Each row was made from one path, in order. Every step used is in the known rows, and no mark comes twice. Write each row's path.
Known rows
feven-gage-nidi: [7 -28 9 -32 -8 52 -26 -11 23 10 -6 32 0 17 -1 0 7 13 -33 16 -1 7 -25 -4 21 -10 -10 16 20 6 38 -7 -21 14 4 4 3 10 -2 -24 -25 -2 20]
vefato-luzef-kiso-nefi: [22 -13 -15 27 19 27 -13 -31 36 24 -19 33 -2 38 -12 -2 14 27 -15 38 -15 -2 36 1 12 -7 -19 11 17 -12 2 21 -35 37 -19 -18 20 21 33 -1 -8 -34 6]
nidi-zoralad-luzef: [48 -10 -10 19 6 35 -7 -29 -1 -16 -29 -7 -24 12 -4 -23 -1 -33 -26 -11 -48 -15 -1 8 -26 11 11 30 24 -2 10 8 0 11 14 -33 18 -16 21 -34 -8 -9 4]
gagevir-kiso-nefi-vefato-luzef: [32 -21 -33 51 49 16 -38 -42 21 15 -5 -1 29 26 -68 -11 -19 27 16 40 -8 -11 11 9 6 24 16 22 -5 -4 -7 51 -38 42 13 7 13 7 -2 7 -28 5 -13]
nidi-zoralad-luzef-vefato-nefi: [38 -34 -6 3 15 23 -40 -48 12 -2 -44 23 -41 20 -28 -19 -12 -5 -23 -6 -36 8 27 13 -33 22 6 52 32 -17 27 57 -28 35 -5 -32 3 6 21 -43 -28 -30 8]
gagevir-kiso-luzef: [36 -18 -41 5 15 39 12 -8 21 -4 -7 11 16 23 -40 -11 -8 21 -20 18 -26 -14 -9 -2 1 1 0 -9 -9 2 21 -5 2 29 8 21 21 -5 13 1 4 37 -19]
gagevir-kiso-luzef-gage-feven-neremus-kifu: [27 -7 -46 1 -29 26 -31 3 53 15 10 80 19 77 -41 -11 29 48 -35 21 11 -7 5 53 43 -5 -52 33 -4 -5 23 23 -45 31 -6 68 3 -8 47 -32 -6 26 9]
neremus-feven-gage-luzef-vefato: [34 -8 6 -17 29 30 -21 -14 41 -2 16 43 -8 45 -41 18 6 13 -67 49 -3 18 -15 20 21 -5 -27 35 -13 -8 10 42 -42 44 2 6 8 4 5 -42 -69 -24 42]
zoralad-nidi: [18 6 -23 -5 -10 38 11 -23 -4 -10 -1 6 -2 11 0 2 3 -8 -5 4 2 -3 -38 -6 -20 -13 3 14 4 -22 31 15 -11 10 14 -27 -18 -3 -14 -17 -30 -7 -11]
nidi-zoralad-luzef-gagevir-kiso-nefi: [59 -11 -54 13 17 24 -13 -10 -10 7 -9 0 -5 14 -33 -42 -4 -3 -3 5 -39 -26 26 26 -12 -4 26 44 11 -23 3 54 6 38 16 -26 17 -4 -3 8 4 -26 3]
gage-nidi-zoralad-luzef: [39 -14 -35 2 -2 51 -18 -25 18 0 -41 21 -41 25 5 -33 5 -21 -20 8 -25 -14 -11 -11 -13 -12 1 54 37 17 29 -5 -20 3 15 -38 8 -3 16 -43 -11 -2 -2]
gage-luzef-gagevir-kiso-nefi: [29 -17 -56 5 24 16 8 17 13 13 19 15 21 28 -25 -18 -4 13 -14 26 -20 -10 13 29 29 -31 16 28 -23 -19 18 34 -2 32 -9 -7 14 15 -12 16 -19 -21 3]
feven-gage: [20 -24 21 -9 1 36 -10 -19 5 -3 13 5 14 7 -9 5 7 8 -44 5 -19 9 -19 18 10 5 -6 -3 3 -9 18 12 -8 32 1 2 8 -6 0 -14 -26 -12 22]
luzef-vefato-nefi: [21 -37 -2 -8 16 6 -18 -28 20 2 -18 32 -12 10 -25 4 -5 17 -6 -7 -4 14 21 -1 -12 24 1 16 15 -19 32 39 -18 33 -21 -2 -3 19 -3 -20 -45 -31 -3]
vefato-luzef: [19 -22 7 15 27 16 0 -33 16 -18 -23 -2 9 12 -8 11 5 -11 -11 12 -16 3 -2 -14 -11 5 -4 4 13 -2 13 7 -13 3 -8 -11 27 7 31 -24 -15 -16 -9]
nidi-zoralad-luzef-kiso-nefi: [45 -12 -36 28 -7 39 -13 -33 15 25 -27 35 -35 37 -15 -34 7 7 -33 8 -40 -20 37 20 -2 -12 -6 39 35 -11 -5 22 -17 48 -4 -38 16 5 23 -8 -2 -30 12]
gagevir-kiso: [25 -7 -36 10 11 22 4 6 20 1 13 23 24 10 -35 -15 -3 0 -5 0 -10 -15 -14 -9 -5 21 17 0 -4 -2 22 9 17 25 -8 20 5 -10 -13 5 -12 13 -11]
gagevir-kiso-nefi-vefato-luzef-gage: [30 -16 -39 34 31 29 -51 -49 53 39 -11 38 30 40 -52 -30 -13 30 -5 38 6 -4 20 1 15 40 2 41 -2 -7 11 56 -32 49 -2 24 23 9 15 3 -27 -2 -4]
gagevir-kiso-nefi-vefato-luzef-gage-feven: [17 -30 -31 36 37 35 -74 -43 58 37 -4 51 20 64 -55 -37 -5 30 -8 64 12 -2 8 17 38 30 -4 62 -12 -7 14 65 -73 51 11 36 11 11 0 -3 -33 2 0]
gage-nidi-zoralad-luzef-gagevir: [36 -7 -16 -19 8 46 -12 -9 16 -9 -29 3 -27 13 11 -42 5 -39 -14 2 -22 -2 -1 -1 -25 -21 6 71 28 -11 38 -3 -13 0 24 -47 19 14 14 -25 -2 -24 -3]
nidi-zoralad: [33 -21 -13 22 0 24 -13 -15 6 -12 -14 7 -8 10 1 -15 -4 -28 -34 -18 -30 -5 -3 8 -16 21 27 17 27 6 -4 -11 3 34 -16 -14 29 -19 1 -17 -9 -13 9]
nefi-vefato-luzef-gage: [20 -11 15 8 25 31 -45 -59 47 3 -12 18 27 36 -19 -22 -5 -8 -23 26 6 24 9 -4 -8 45 -13 46 -2 -8 30 16 -27 18 0 4 35 14 32 -15 -33 -12 -7]
nefi-vefato-luzef-kiso-gagevir: [11 -6 -4 20 35 10 -33 -43 55 4 -15 10 42 52 -16 -28 -4 5 -9 31 5 24 21 -9 -12 1 -43 34 -20 10 18 18 -48 51 9 -17 39 40 25 1 -27 -19 -6]
gagevir-kiso-nefi: [34 -14 -54 29 3 17 6 -5 14 21 -1 27 5 15 -40 -11 -2 32 1 10 -18 -25 8 2 21 11 26 -6 3 -5 6 33 9 44 -4 8 -3 -11 -27 17 -19 -1 -3]
nefi-vefato-luzef-gage-nidi: [10 -18 -4 -7 20 47 -58 -45 63 18 -30 39 9 46 -17 -33 0 -4 -13 37 20 25 -5 -20 2 22 -19 69 11 5 50 -1 -43 12 2 2 25 30 24 -24 -29 1 -13]
neremus-kifu: [41 16 -13 21 -11 8 -2 3 20 -8 -1 22 -10 27 -28 1 6 -5 -5 -16 -10 -15 -6 18 -11 15 -2 3 4 3 21 0 7 -5 -5 -10 -6 -9 25 -29 -39 -14 -3]
neremus-feven: [32 20 4 9 17 13 4 -24 20 2 1 28 -10 19 -19 16 27 4 -15 15 2 -5 -21 -2 -1 18 4 7 7 3 -6 17 -5 13 9 -11 6 -23 -11 -24 -49 -11 -15]
zoralad-luzef: [35 2 -1 3 -4 20 24 -25 -1 -19 -17 -9 -9 5 -6 -2 8 -13 -17 7 -31 -12 0 -2 -11 -6 0 11 8 -9 31 15 8 -6 29 -34 3 4 11 -23 -29 -6 -15]

Which path is each row?
[18 -32 -16 13 19 55 -86 -49 62 23 -44 40 -6 50 -9 -46 -4 -21 -24 29 11 24 -2 -9 -12 40 -4 89 34 19 34 -14 -48 28 -10 0 40 17 33 -35 -10 -5 0] | nefi-vefato-luzef-gage-nidi-zoralad
[46 -12 -21 2 -17 44 -27 -40 22 8 -34 27 -27 22 8 -45 10 -28 -47 -1 -29 -5 12 8 -15 21 -3 50 28 -9 24 10 8 18 -1 -18 26 -14 41 -27 -11 -20 12] | nidi-zoralad-luzef-gage
[20 -13 4 6 75 20 -44 -22 24 -13 23 -19 55 13 -55 -27 -23 -16 10 24 -1 8 4 2 -33 39 10 37 -32 -15 29 32 -22 14 25 6 25 25 10 10 -9 5 -21] | nefi-vefato-luzef-gagevir-kiso
[38 -11 -46 0 14 10 1 9 6 17 18 16 17 6 -35 -17 -3 18 10 6 -9 -15 17 14 10 0 29 7 -7 -27 10 38 10 38 0 -5 3 5 -22 31 -12 -21 -5] | luzef-gagevir-kiso-nefi
[28 0 19 -5 26 50 -8 -21 18 -3 6 28 2 37 -14 25 27 13 -62 49 -13 7 -32 28 30 -6 -26 19 -9 13 -8 29 -30 21 6 2 13 -11 11 -50 -51 -16 23] | neremus-feven-gage-luzef
[28 -16 17 14 53 2 -23 -50 9 -5 -3 -19 17 11 -40 -12 -17 0 3 29 -5 9 31 20 0 5 13 43 -3 -28 -9 46 -32 31 21 -35 35 39 9 15 -35 -44 -10] | kiso-nefi-vefato-luzef-gagevir
[20 -22 -56 21 22 47 -66 -44 69 54 -20 55 14 57 -47 -33 -6 28 3 55 20 1 7 -9 29 22 -9 62 9 10 39 39 -43 44 0 22 18 27 8 -4 -25 15 -9] | gagevir-kiso-nefi-vefato-luzef-gage-nidi
[29 2 -4 -5 -5 37 3 -21 24 5 -8 18 -5 28 -1 -20 18 -4 -27 14 -24 -5 20 -6 -13 -7 -27 29 1 -14 27 1 -7 10 15 -30 5 14 29 -20 -11 -9 -5] | zoralad-luzef-kiso
[27 -45 -6 -19 21 13 -11 -48 33 -4 -27 41 -17 18 -28 12 -15 38 -25 10 -25 24 30 11 4 2 -16 15 15 -15 31 32 -34 37 -4 2 12 22 23 -23 -31 -9 -11] | kiso-luzef-vefato-nefi
[4 -2 -43 2 -8 22 15 10 40 7 -8 38 22 67 15 -27 16 0 -39 30 -11 11 15 3 23 -46 -45 21 -24 15 27 1 -19 44 -25 -17 29 37 22 -10 -29 -36 13] | gage-luzef-kiso-gagevir
[47 -8 7 -7 22 24 -5 -23 -17 -25 -20 -20 -16 1 3 -35 -4 -40 -19 -11 -37 -1 17 22 -37 -6 15 46 16 -26 19 9 8 8 24 -46 23 2 20 -13 3 -39 2] | nidi-zoralad-luzef-gagevir
[19 -27 -29 0 5 61 -55 -28 56 24 -58 57 -22 48 12 -30 13 -26 -35 24 4 15 -7 -15 0 20 -10 63 44 9 31 -15 -23 19 -38 -1 35 6 53 -38 9 -14 5] | vefato-luzef-gage-nidi-zoralad
[16 -4 -14 14 17 14 -6 -21 49 3 -32 32 26 55 9 -14 16 1 -13 24 -2 11 17 -22 -8 -19 -47 10 -7 5 24 8 -23 42 -22 -15 35 30 50 -1 -4 -32 5] | vefato-luzef-kiso-gagevir
[13 -43 -13 -10 22 11 -15 -19 27 -3 -18 36 -11 32 -17 5 -16 14 -35 23 -13 29 16 15 10 -1 -4 41 -3 -9 37 37 -32 26 -26 -6 5 27 2 -38 -48 -29 6] | gage-luzef-vefato-nefi
[12 -26 24 13 31 32 -70 -58 54 2 -6 34 13 50 -20 -29 5 -4 -25 51 7 24 -2 5 19 30 -21 68 -6 -7 29 28 -66 22 14 12 27 20 17 -28 -36 -5 -1] | nefi-vefato-luzef-gage-feven
[11 -25 -4 -6 -8 31 -32 -25 36 9 -1 57 -8 36 4 -30 27 -1 -34 25 -1 10 -10 8 30 8 -4 41 -2 -10 36 5 -29 20 -5 14 12 -2 0 -17 -29 -11 7] | luzef-gage-feven
[37 -16 -31 15 44 16 -18 -14 12 3 0 5 30 10 -42 -11 -4 13 13 28 -10 -11 19 9 7 -1 15 14 -4 -28 9 47 -7 29 0 -4 22 18 13 19 0 -29 -8] | vefato-luzef-gagevir-kiso-nefi
[8 -31 7 -10 13 42 -1 -10 8 -11 8 8 17 27 -6 5 6 6 -64 27 -28 15 -21 23 27 -21 -19 16 -6 -7 20 7 -19 26 0 3 20 -1 15 -32 -32 -13 31] | feven-gage-luzef
[32 -29 -2 -10 1 77 -30 -28 16 5 -33 18 -26 27 1 -25 13 -6 -48 16 -30 -2 -26 3 2 -5 -22 47 39 6 29 5 -29 21 23 -22 6 1 21 -51 -5 3 27] | feven-gage-nidi-zoralad-luzef
[29 -11 -9 1 49 24 -17 -5 23 -12 5 -8 43 7 -36 -13 -10 -17 7 18 -7 -5 -1 -7 -20 18 11 19 -18 -25 28 25 3 2 0 7 26 13 25 5 14 -11 -15] | vefato-luzef-gagevir-kiso
[22 -2 -14 2 15 53 -17 -18 37 37 8 70 -5 59 -25 14 36 52 -69 76 -4 6 7 45 53 -28 -47 30 -4 2 -20 36 -52 57 -7 -1 13 4 14 -28 -47 -31 31] | neremus-feven-gage-luzef-kiso-nefi
[-11 -35 17 -3 -12 3 2 -12 3 -7 13 19 6 30 2 12 31 15 -26 0 -2 0 1 26 34 -16 -14 17 17 -13 3 15 -46 28 -5 13 11 0 -18 -25 -21 -8 18] | gage-feven-neremus
[31 2 -16 16 -36 23 -46 -16 30 1 -15 65 -25 71 -17 -24 42 -1 -45 -6 -12 -9 13 60 17 6 -39 68 29 -13 15 35 -51 23 -11 9 10 -13 54 -67 -19 -18 29] | nidi-zoralad-luzef-gage-feven-neremus-kifu
[28 -15 -37 -1 -13 66 -30 -12 46 24 -31 44 -30 42 2 -41 19 -11 -31 16 -18 -5 11 -12 -17 -13 -26 64 41 13 33 -19 -29 22 2 -30 10 9 23 -33 14 2 1] | gage-nidi-zoralad-luzef-kiso
[40 1 6 -7 17 74 -42 -35 24 16 -38 39 -37 38 -10 -6 34 3 -50 39 -19 -7 -39 16 -3 3 -31 52 34 17 3 27 -36 17 36 -27 7 -14 12 -66 -27 -5 19] | neremus-feven-gage-nidi-zoralad-luzef
[18 -16 27 25 49 12 -30 -52 23 -14 -11 -18 25 11 -34 -6 -15 -10 -3 24 -9 11 -1 -2 -20 32 0 26 2 6 8 16 -36 11 20 -12 29 17 12 -15 -34 -5 -9] | nefi-vefato-luzef
[25 -8 -28 7 37 4 -16 -11 7 17 43 0 30 9 -58 -38 -19 15 12 13 -6 -3 20 26 2 18 33 32 -19 -22 5 46 -17 48 26 3 14 15 -33 33 -28 -9 -12] | luzef-gagevir-kiso-nefi-vefato
[22 -16 -9 19 16 18 -39 -61 40 25 -19 28 14 40 -32 -15 -7 19 -23 38 5 15 31 12 17 23 -2 42 7 -6 9 36 -37 43 -4 -3 32 22 24 -2 -44 -29 -5] | kiso-nefi-vefato-luzef-gage
[22 1 6 -18 16 60 -28 -23 35 16 0 51 -9 29 -12 18 35 23 -38 44 13 -4 -45 7 18 2 -25 26 11 16 3 10 -28 24 16 4 -2 -6 -7 -38 -49 -2 9] | neremus-feven-gage-nidi
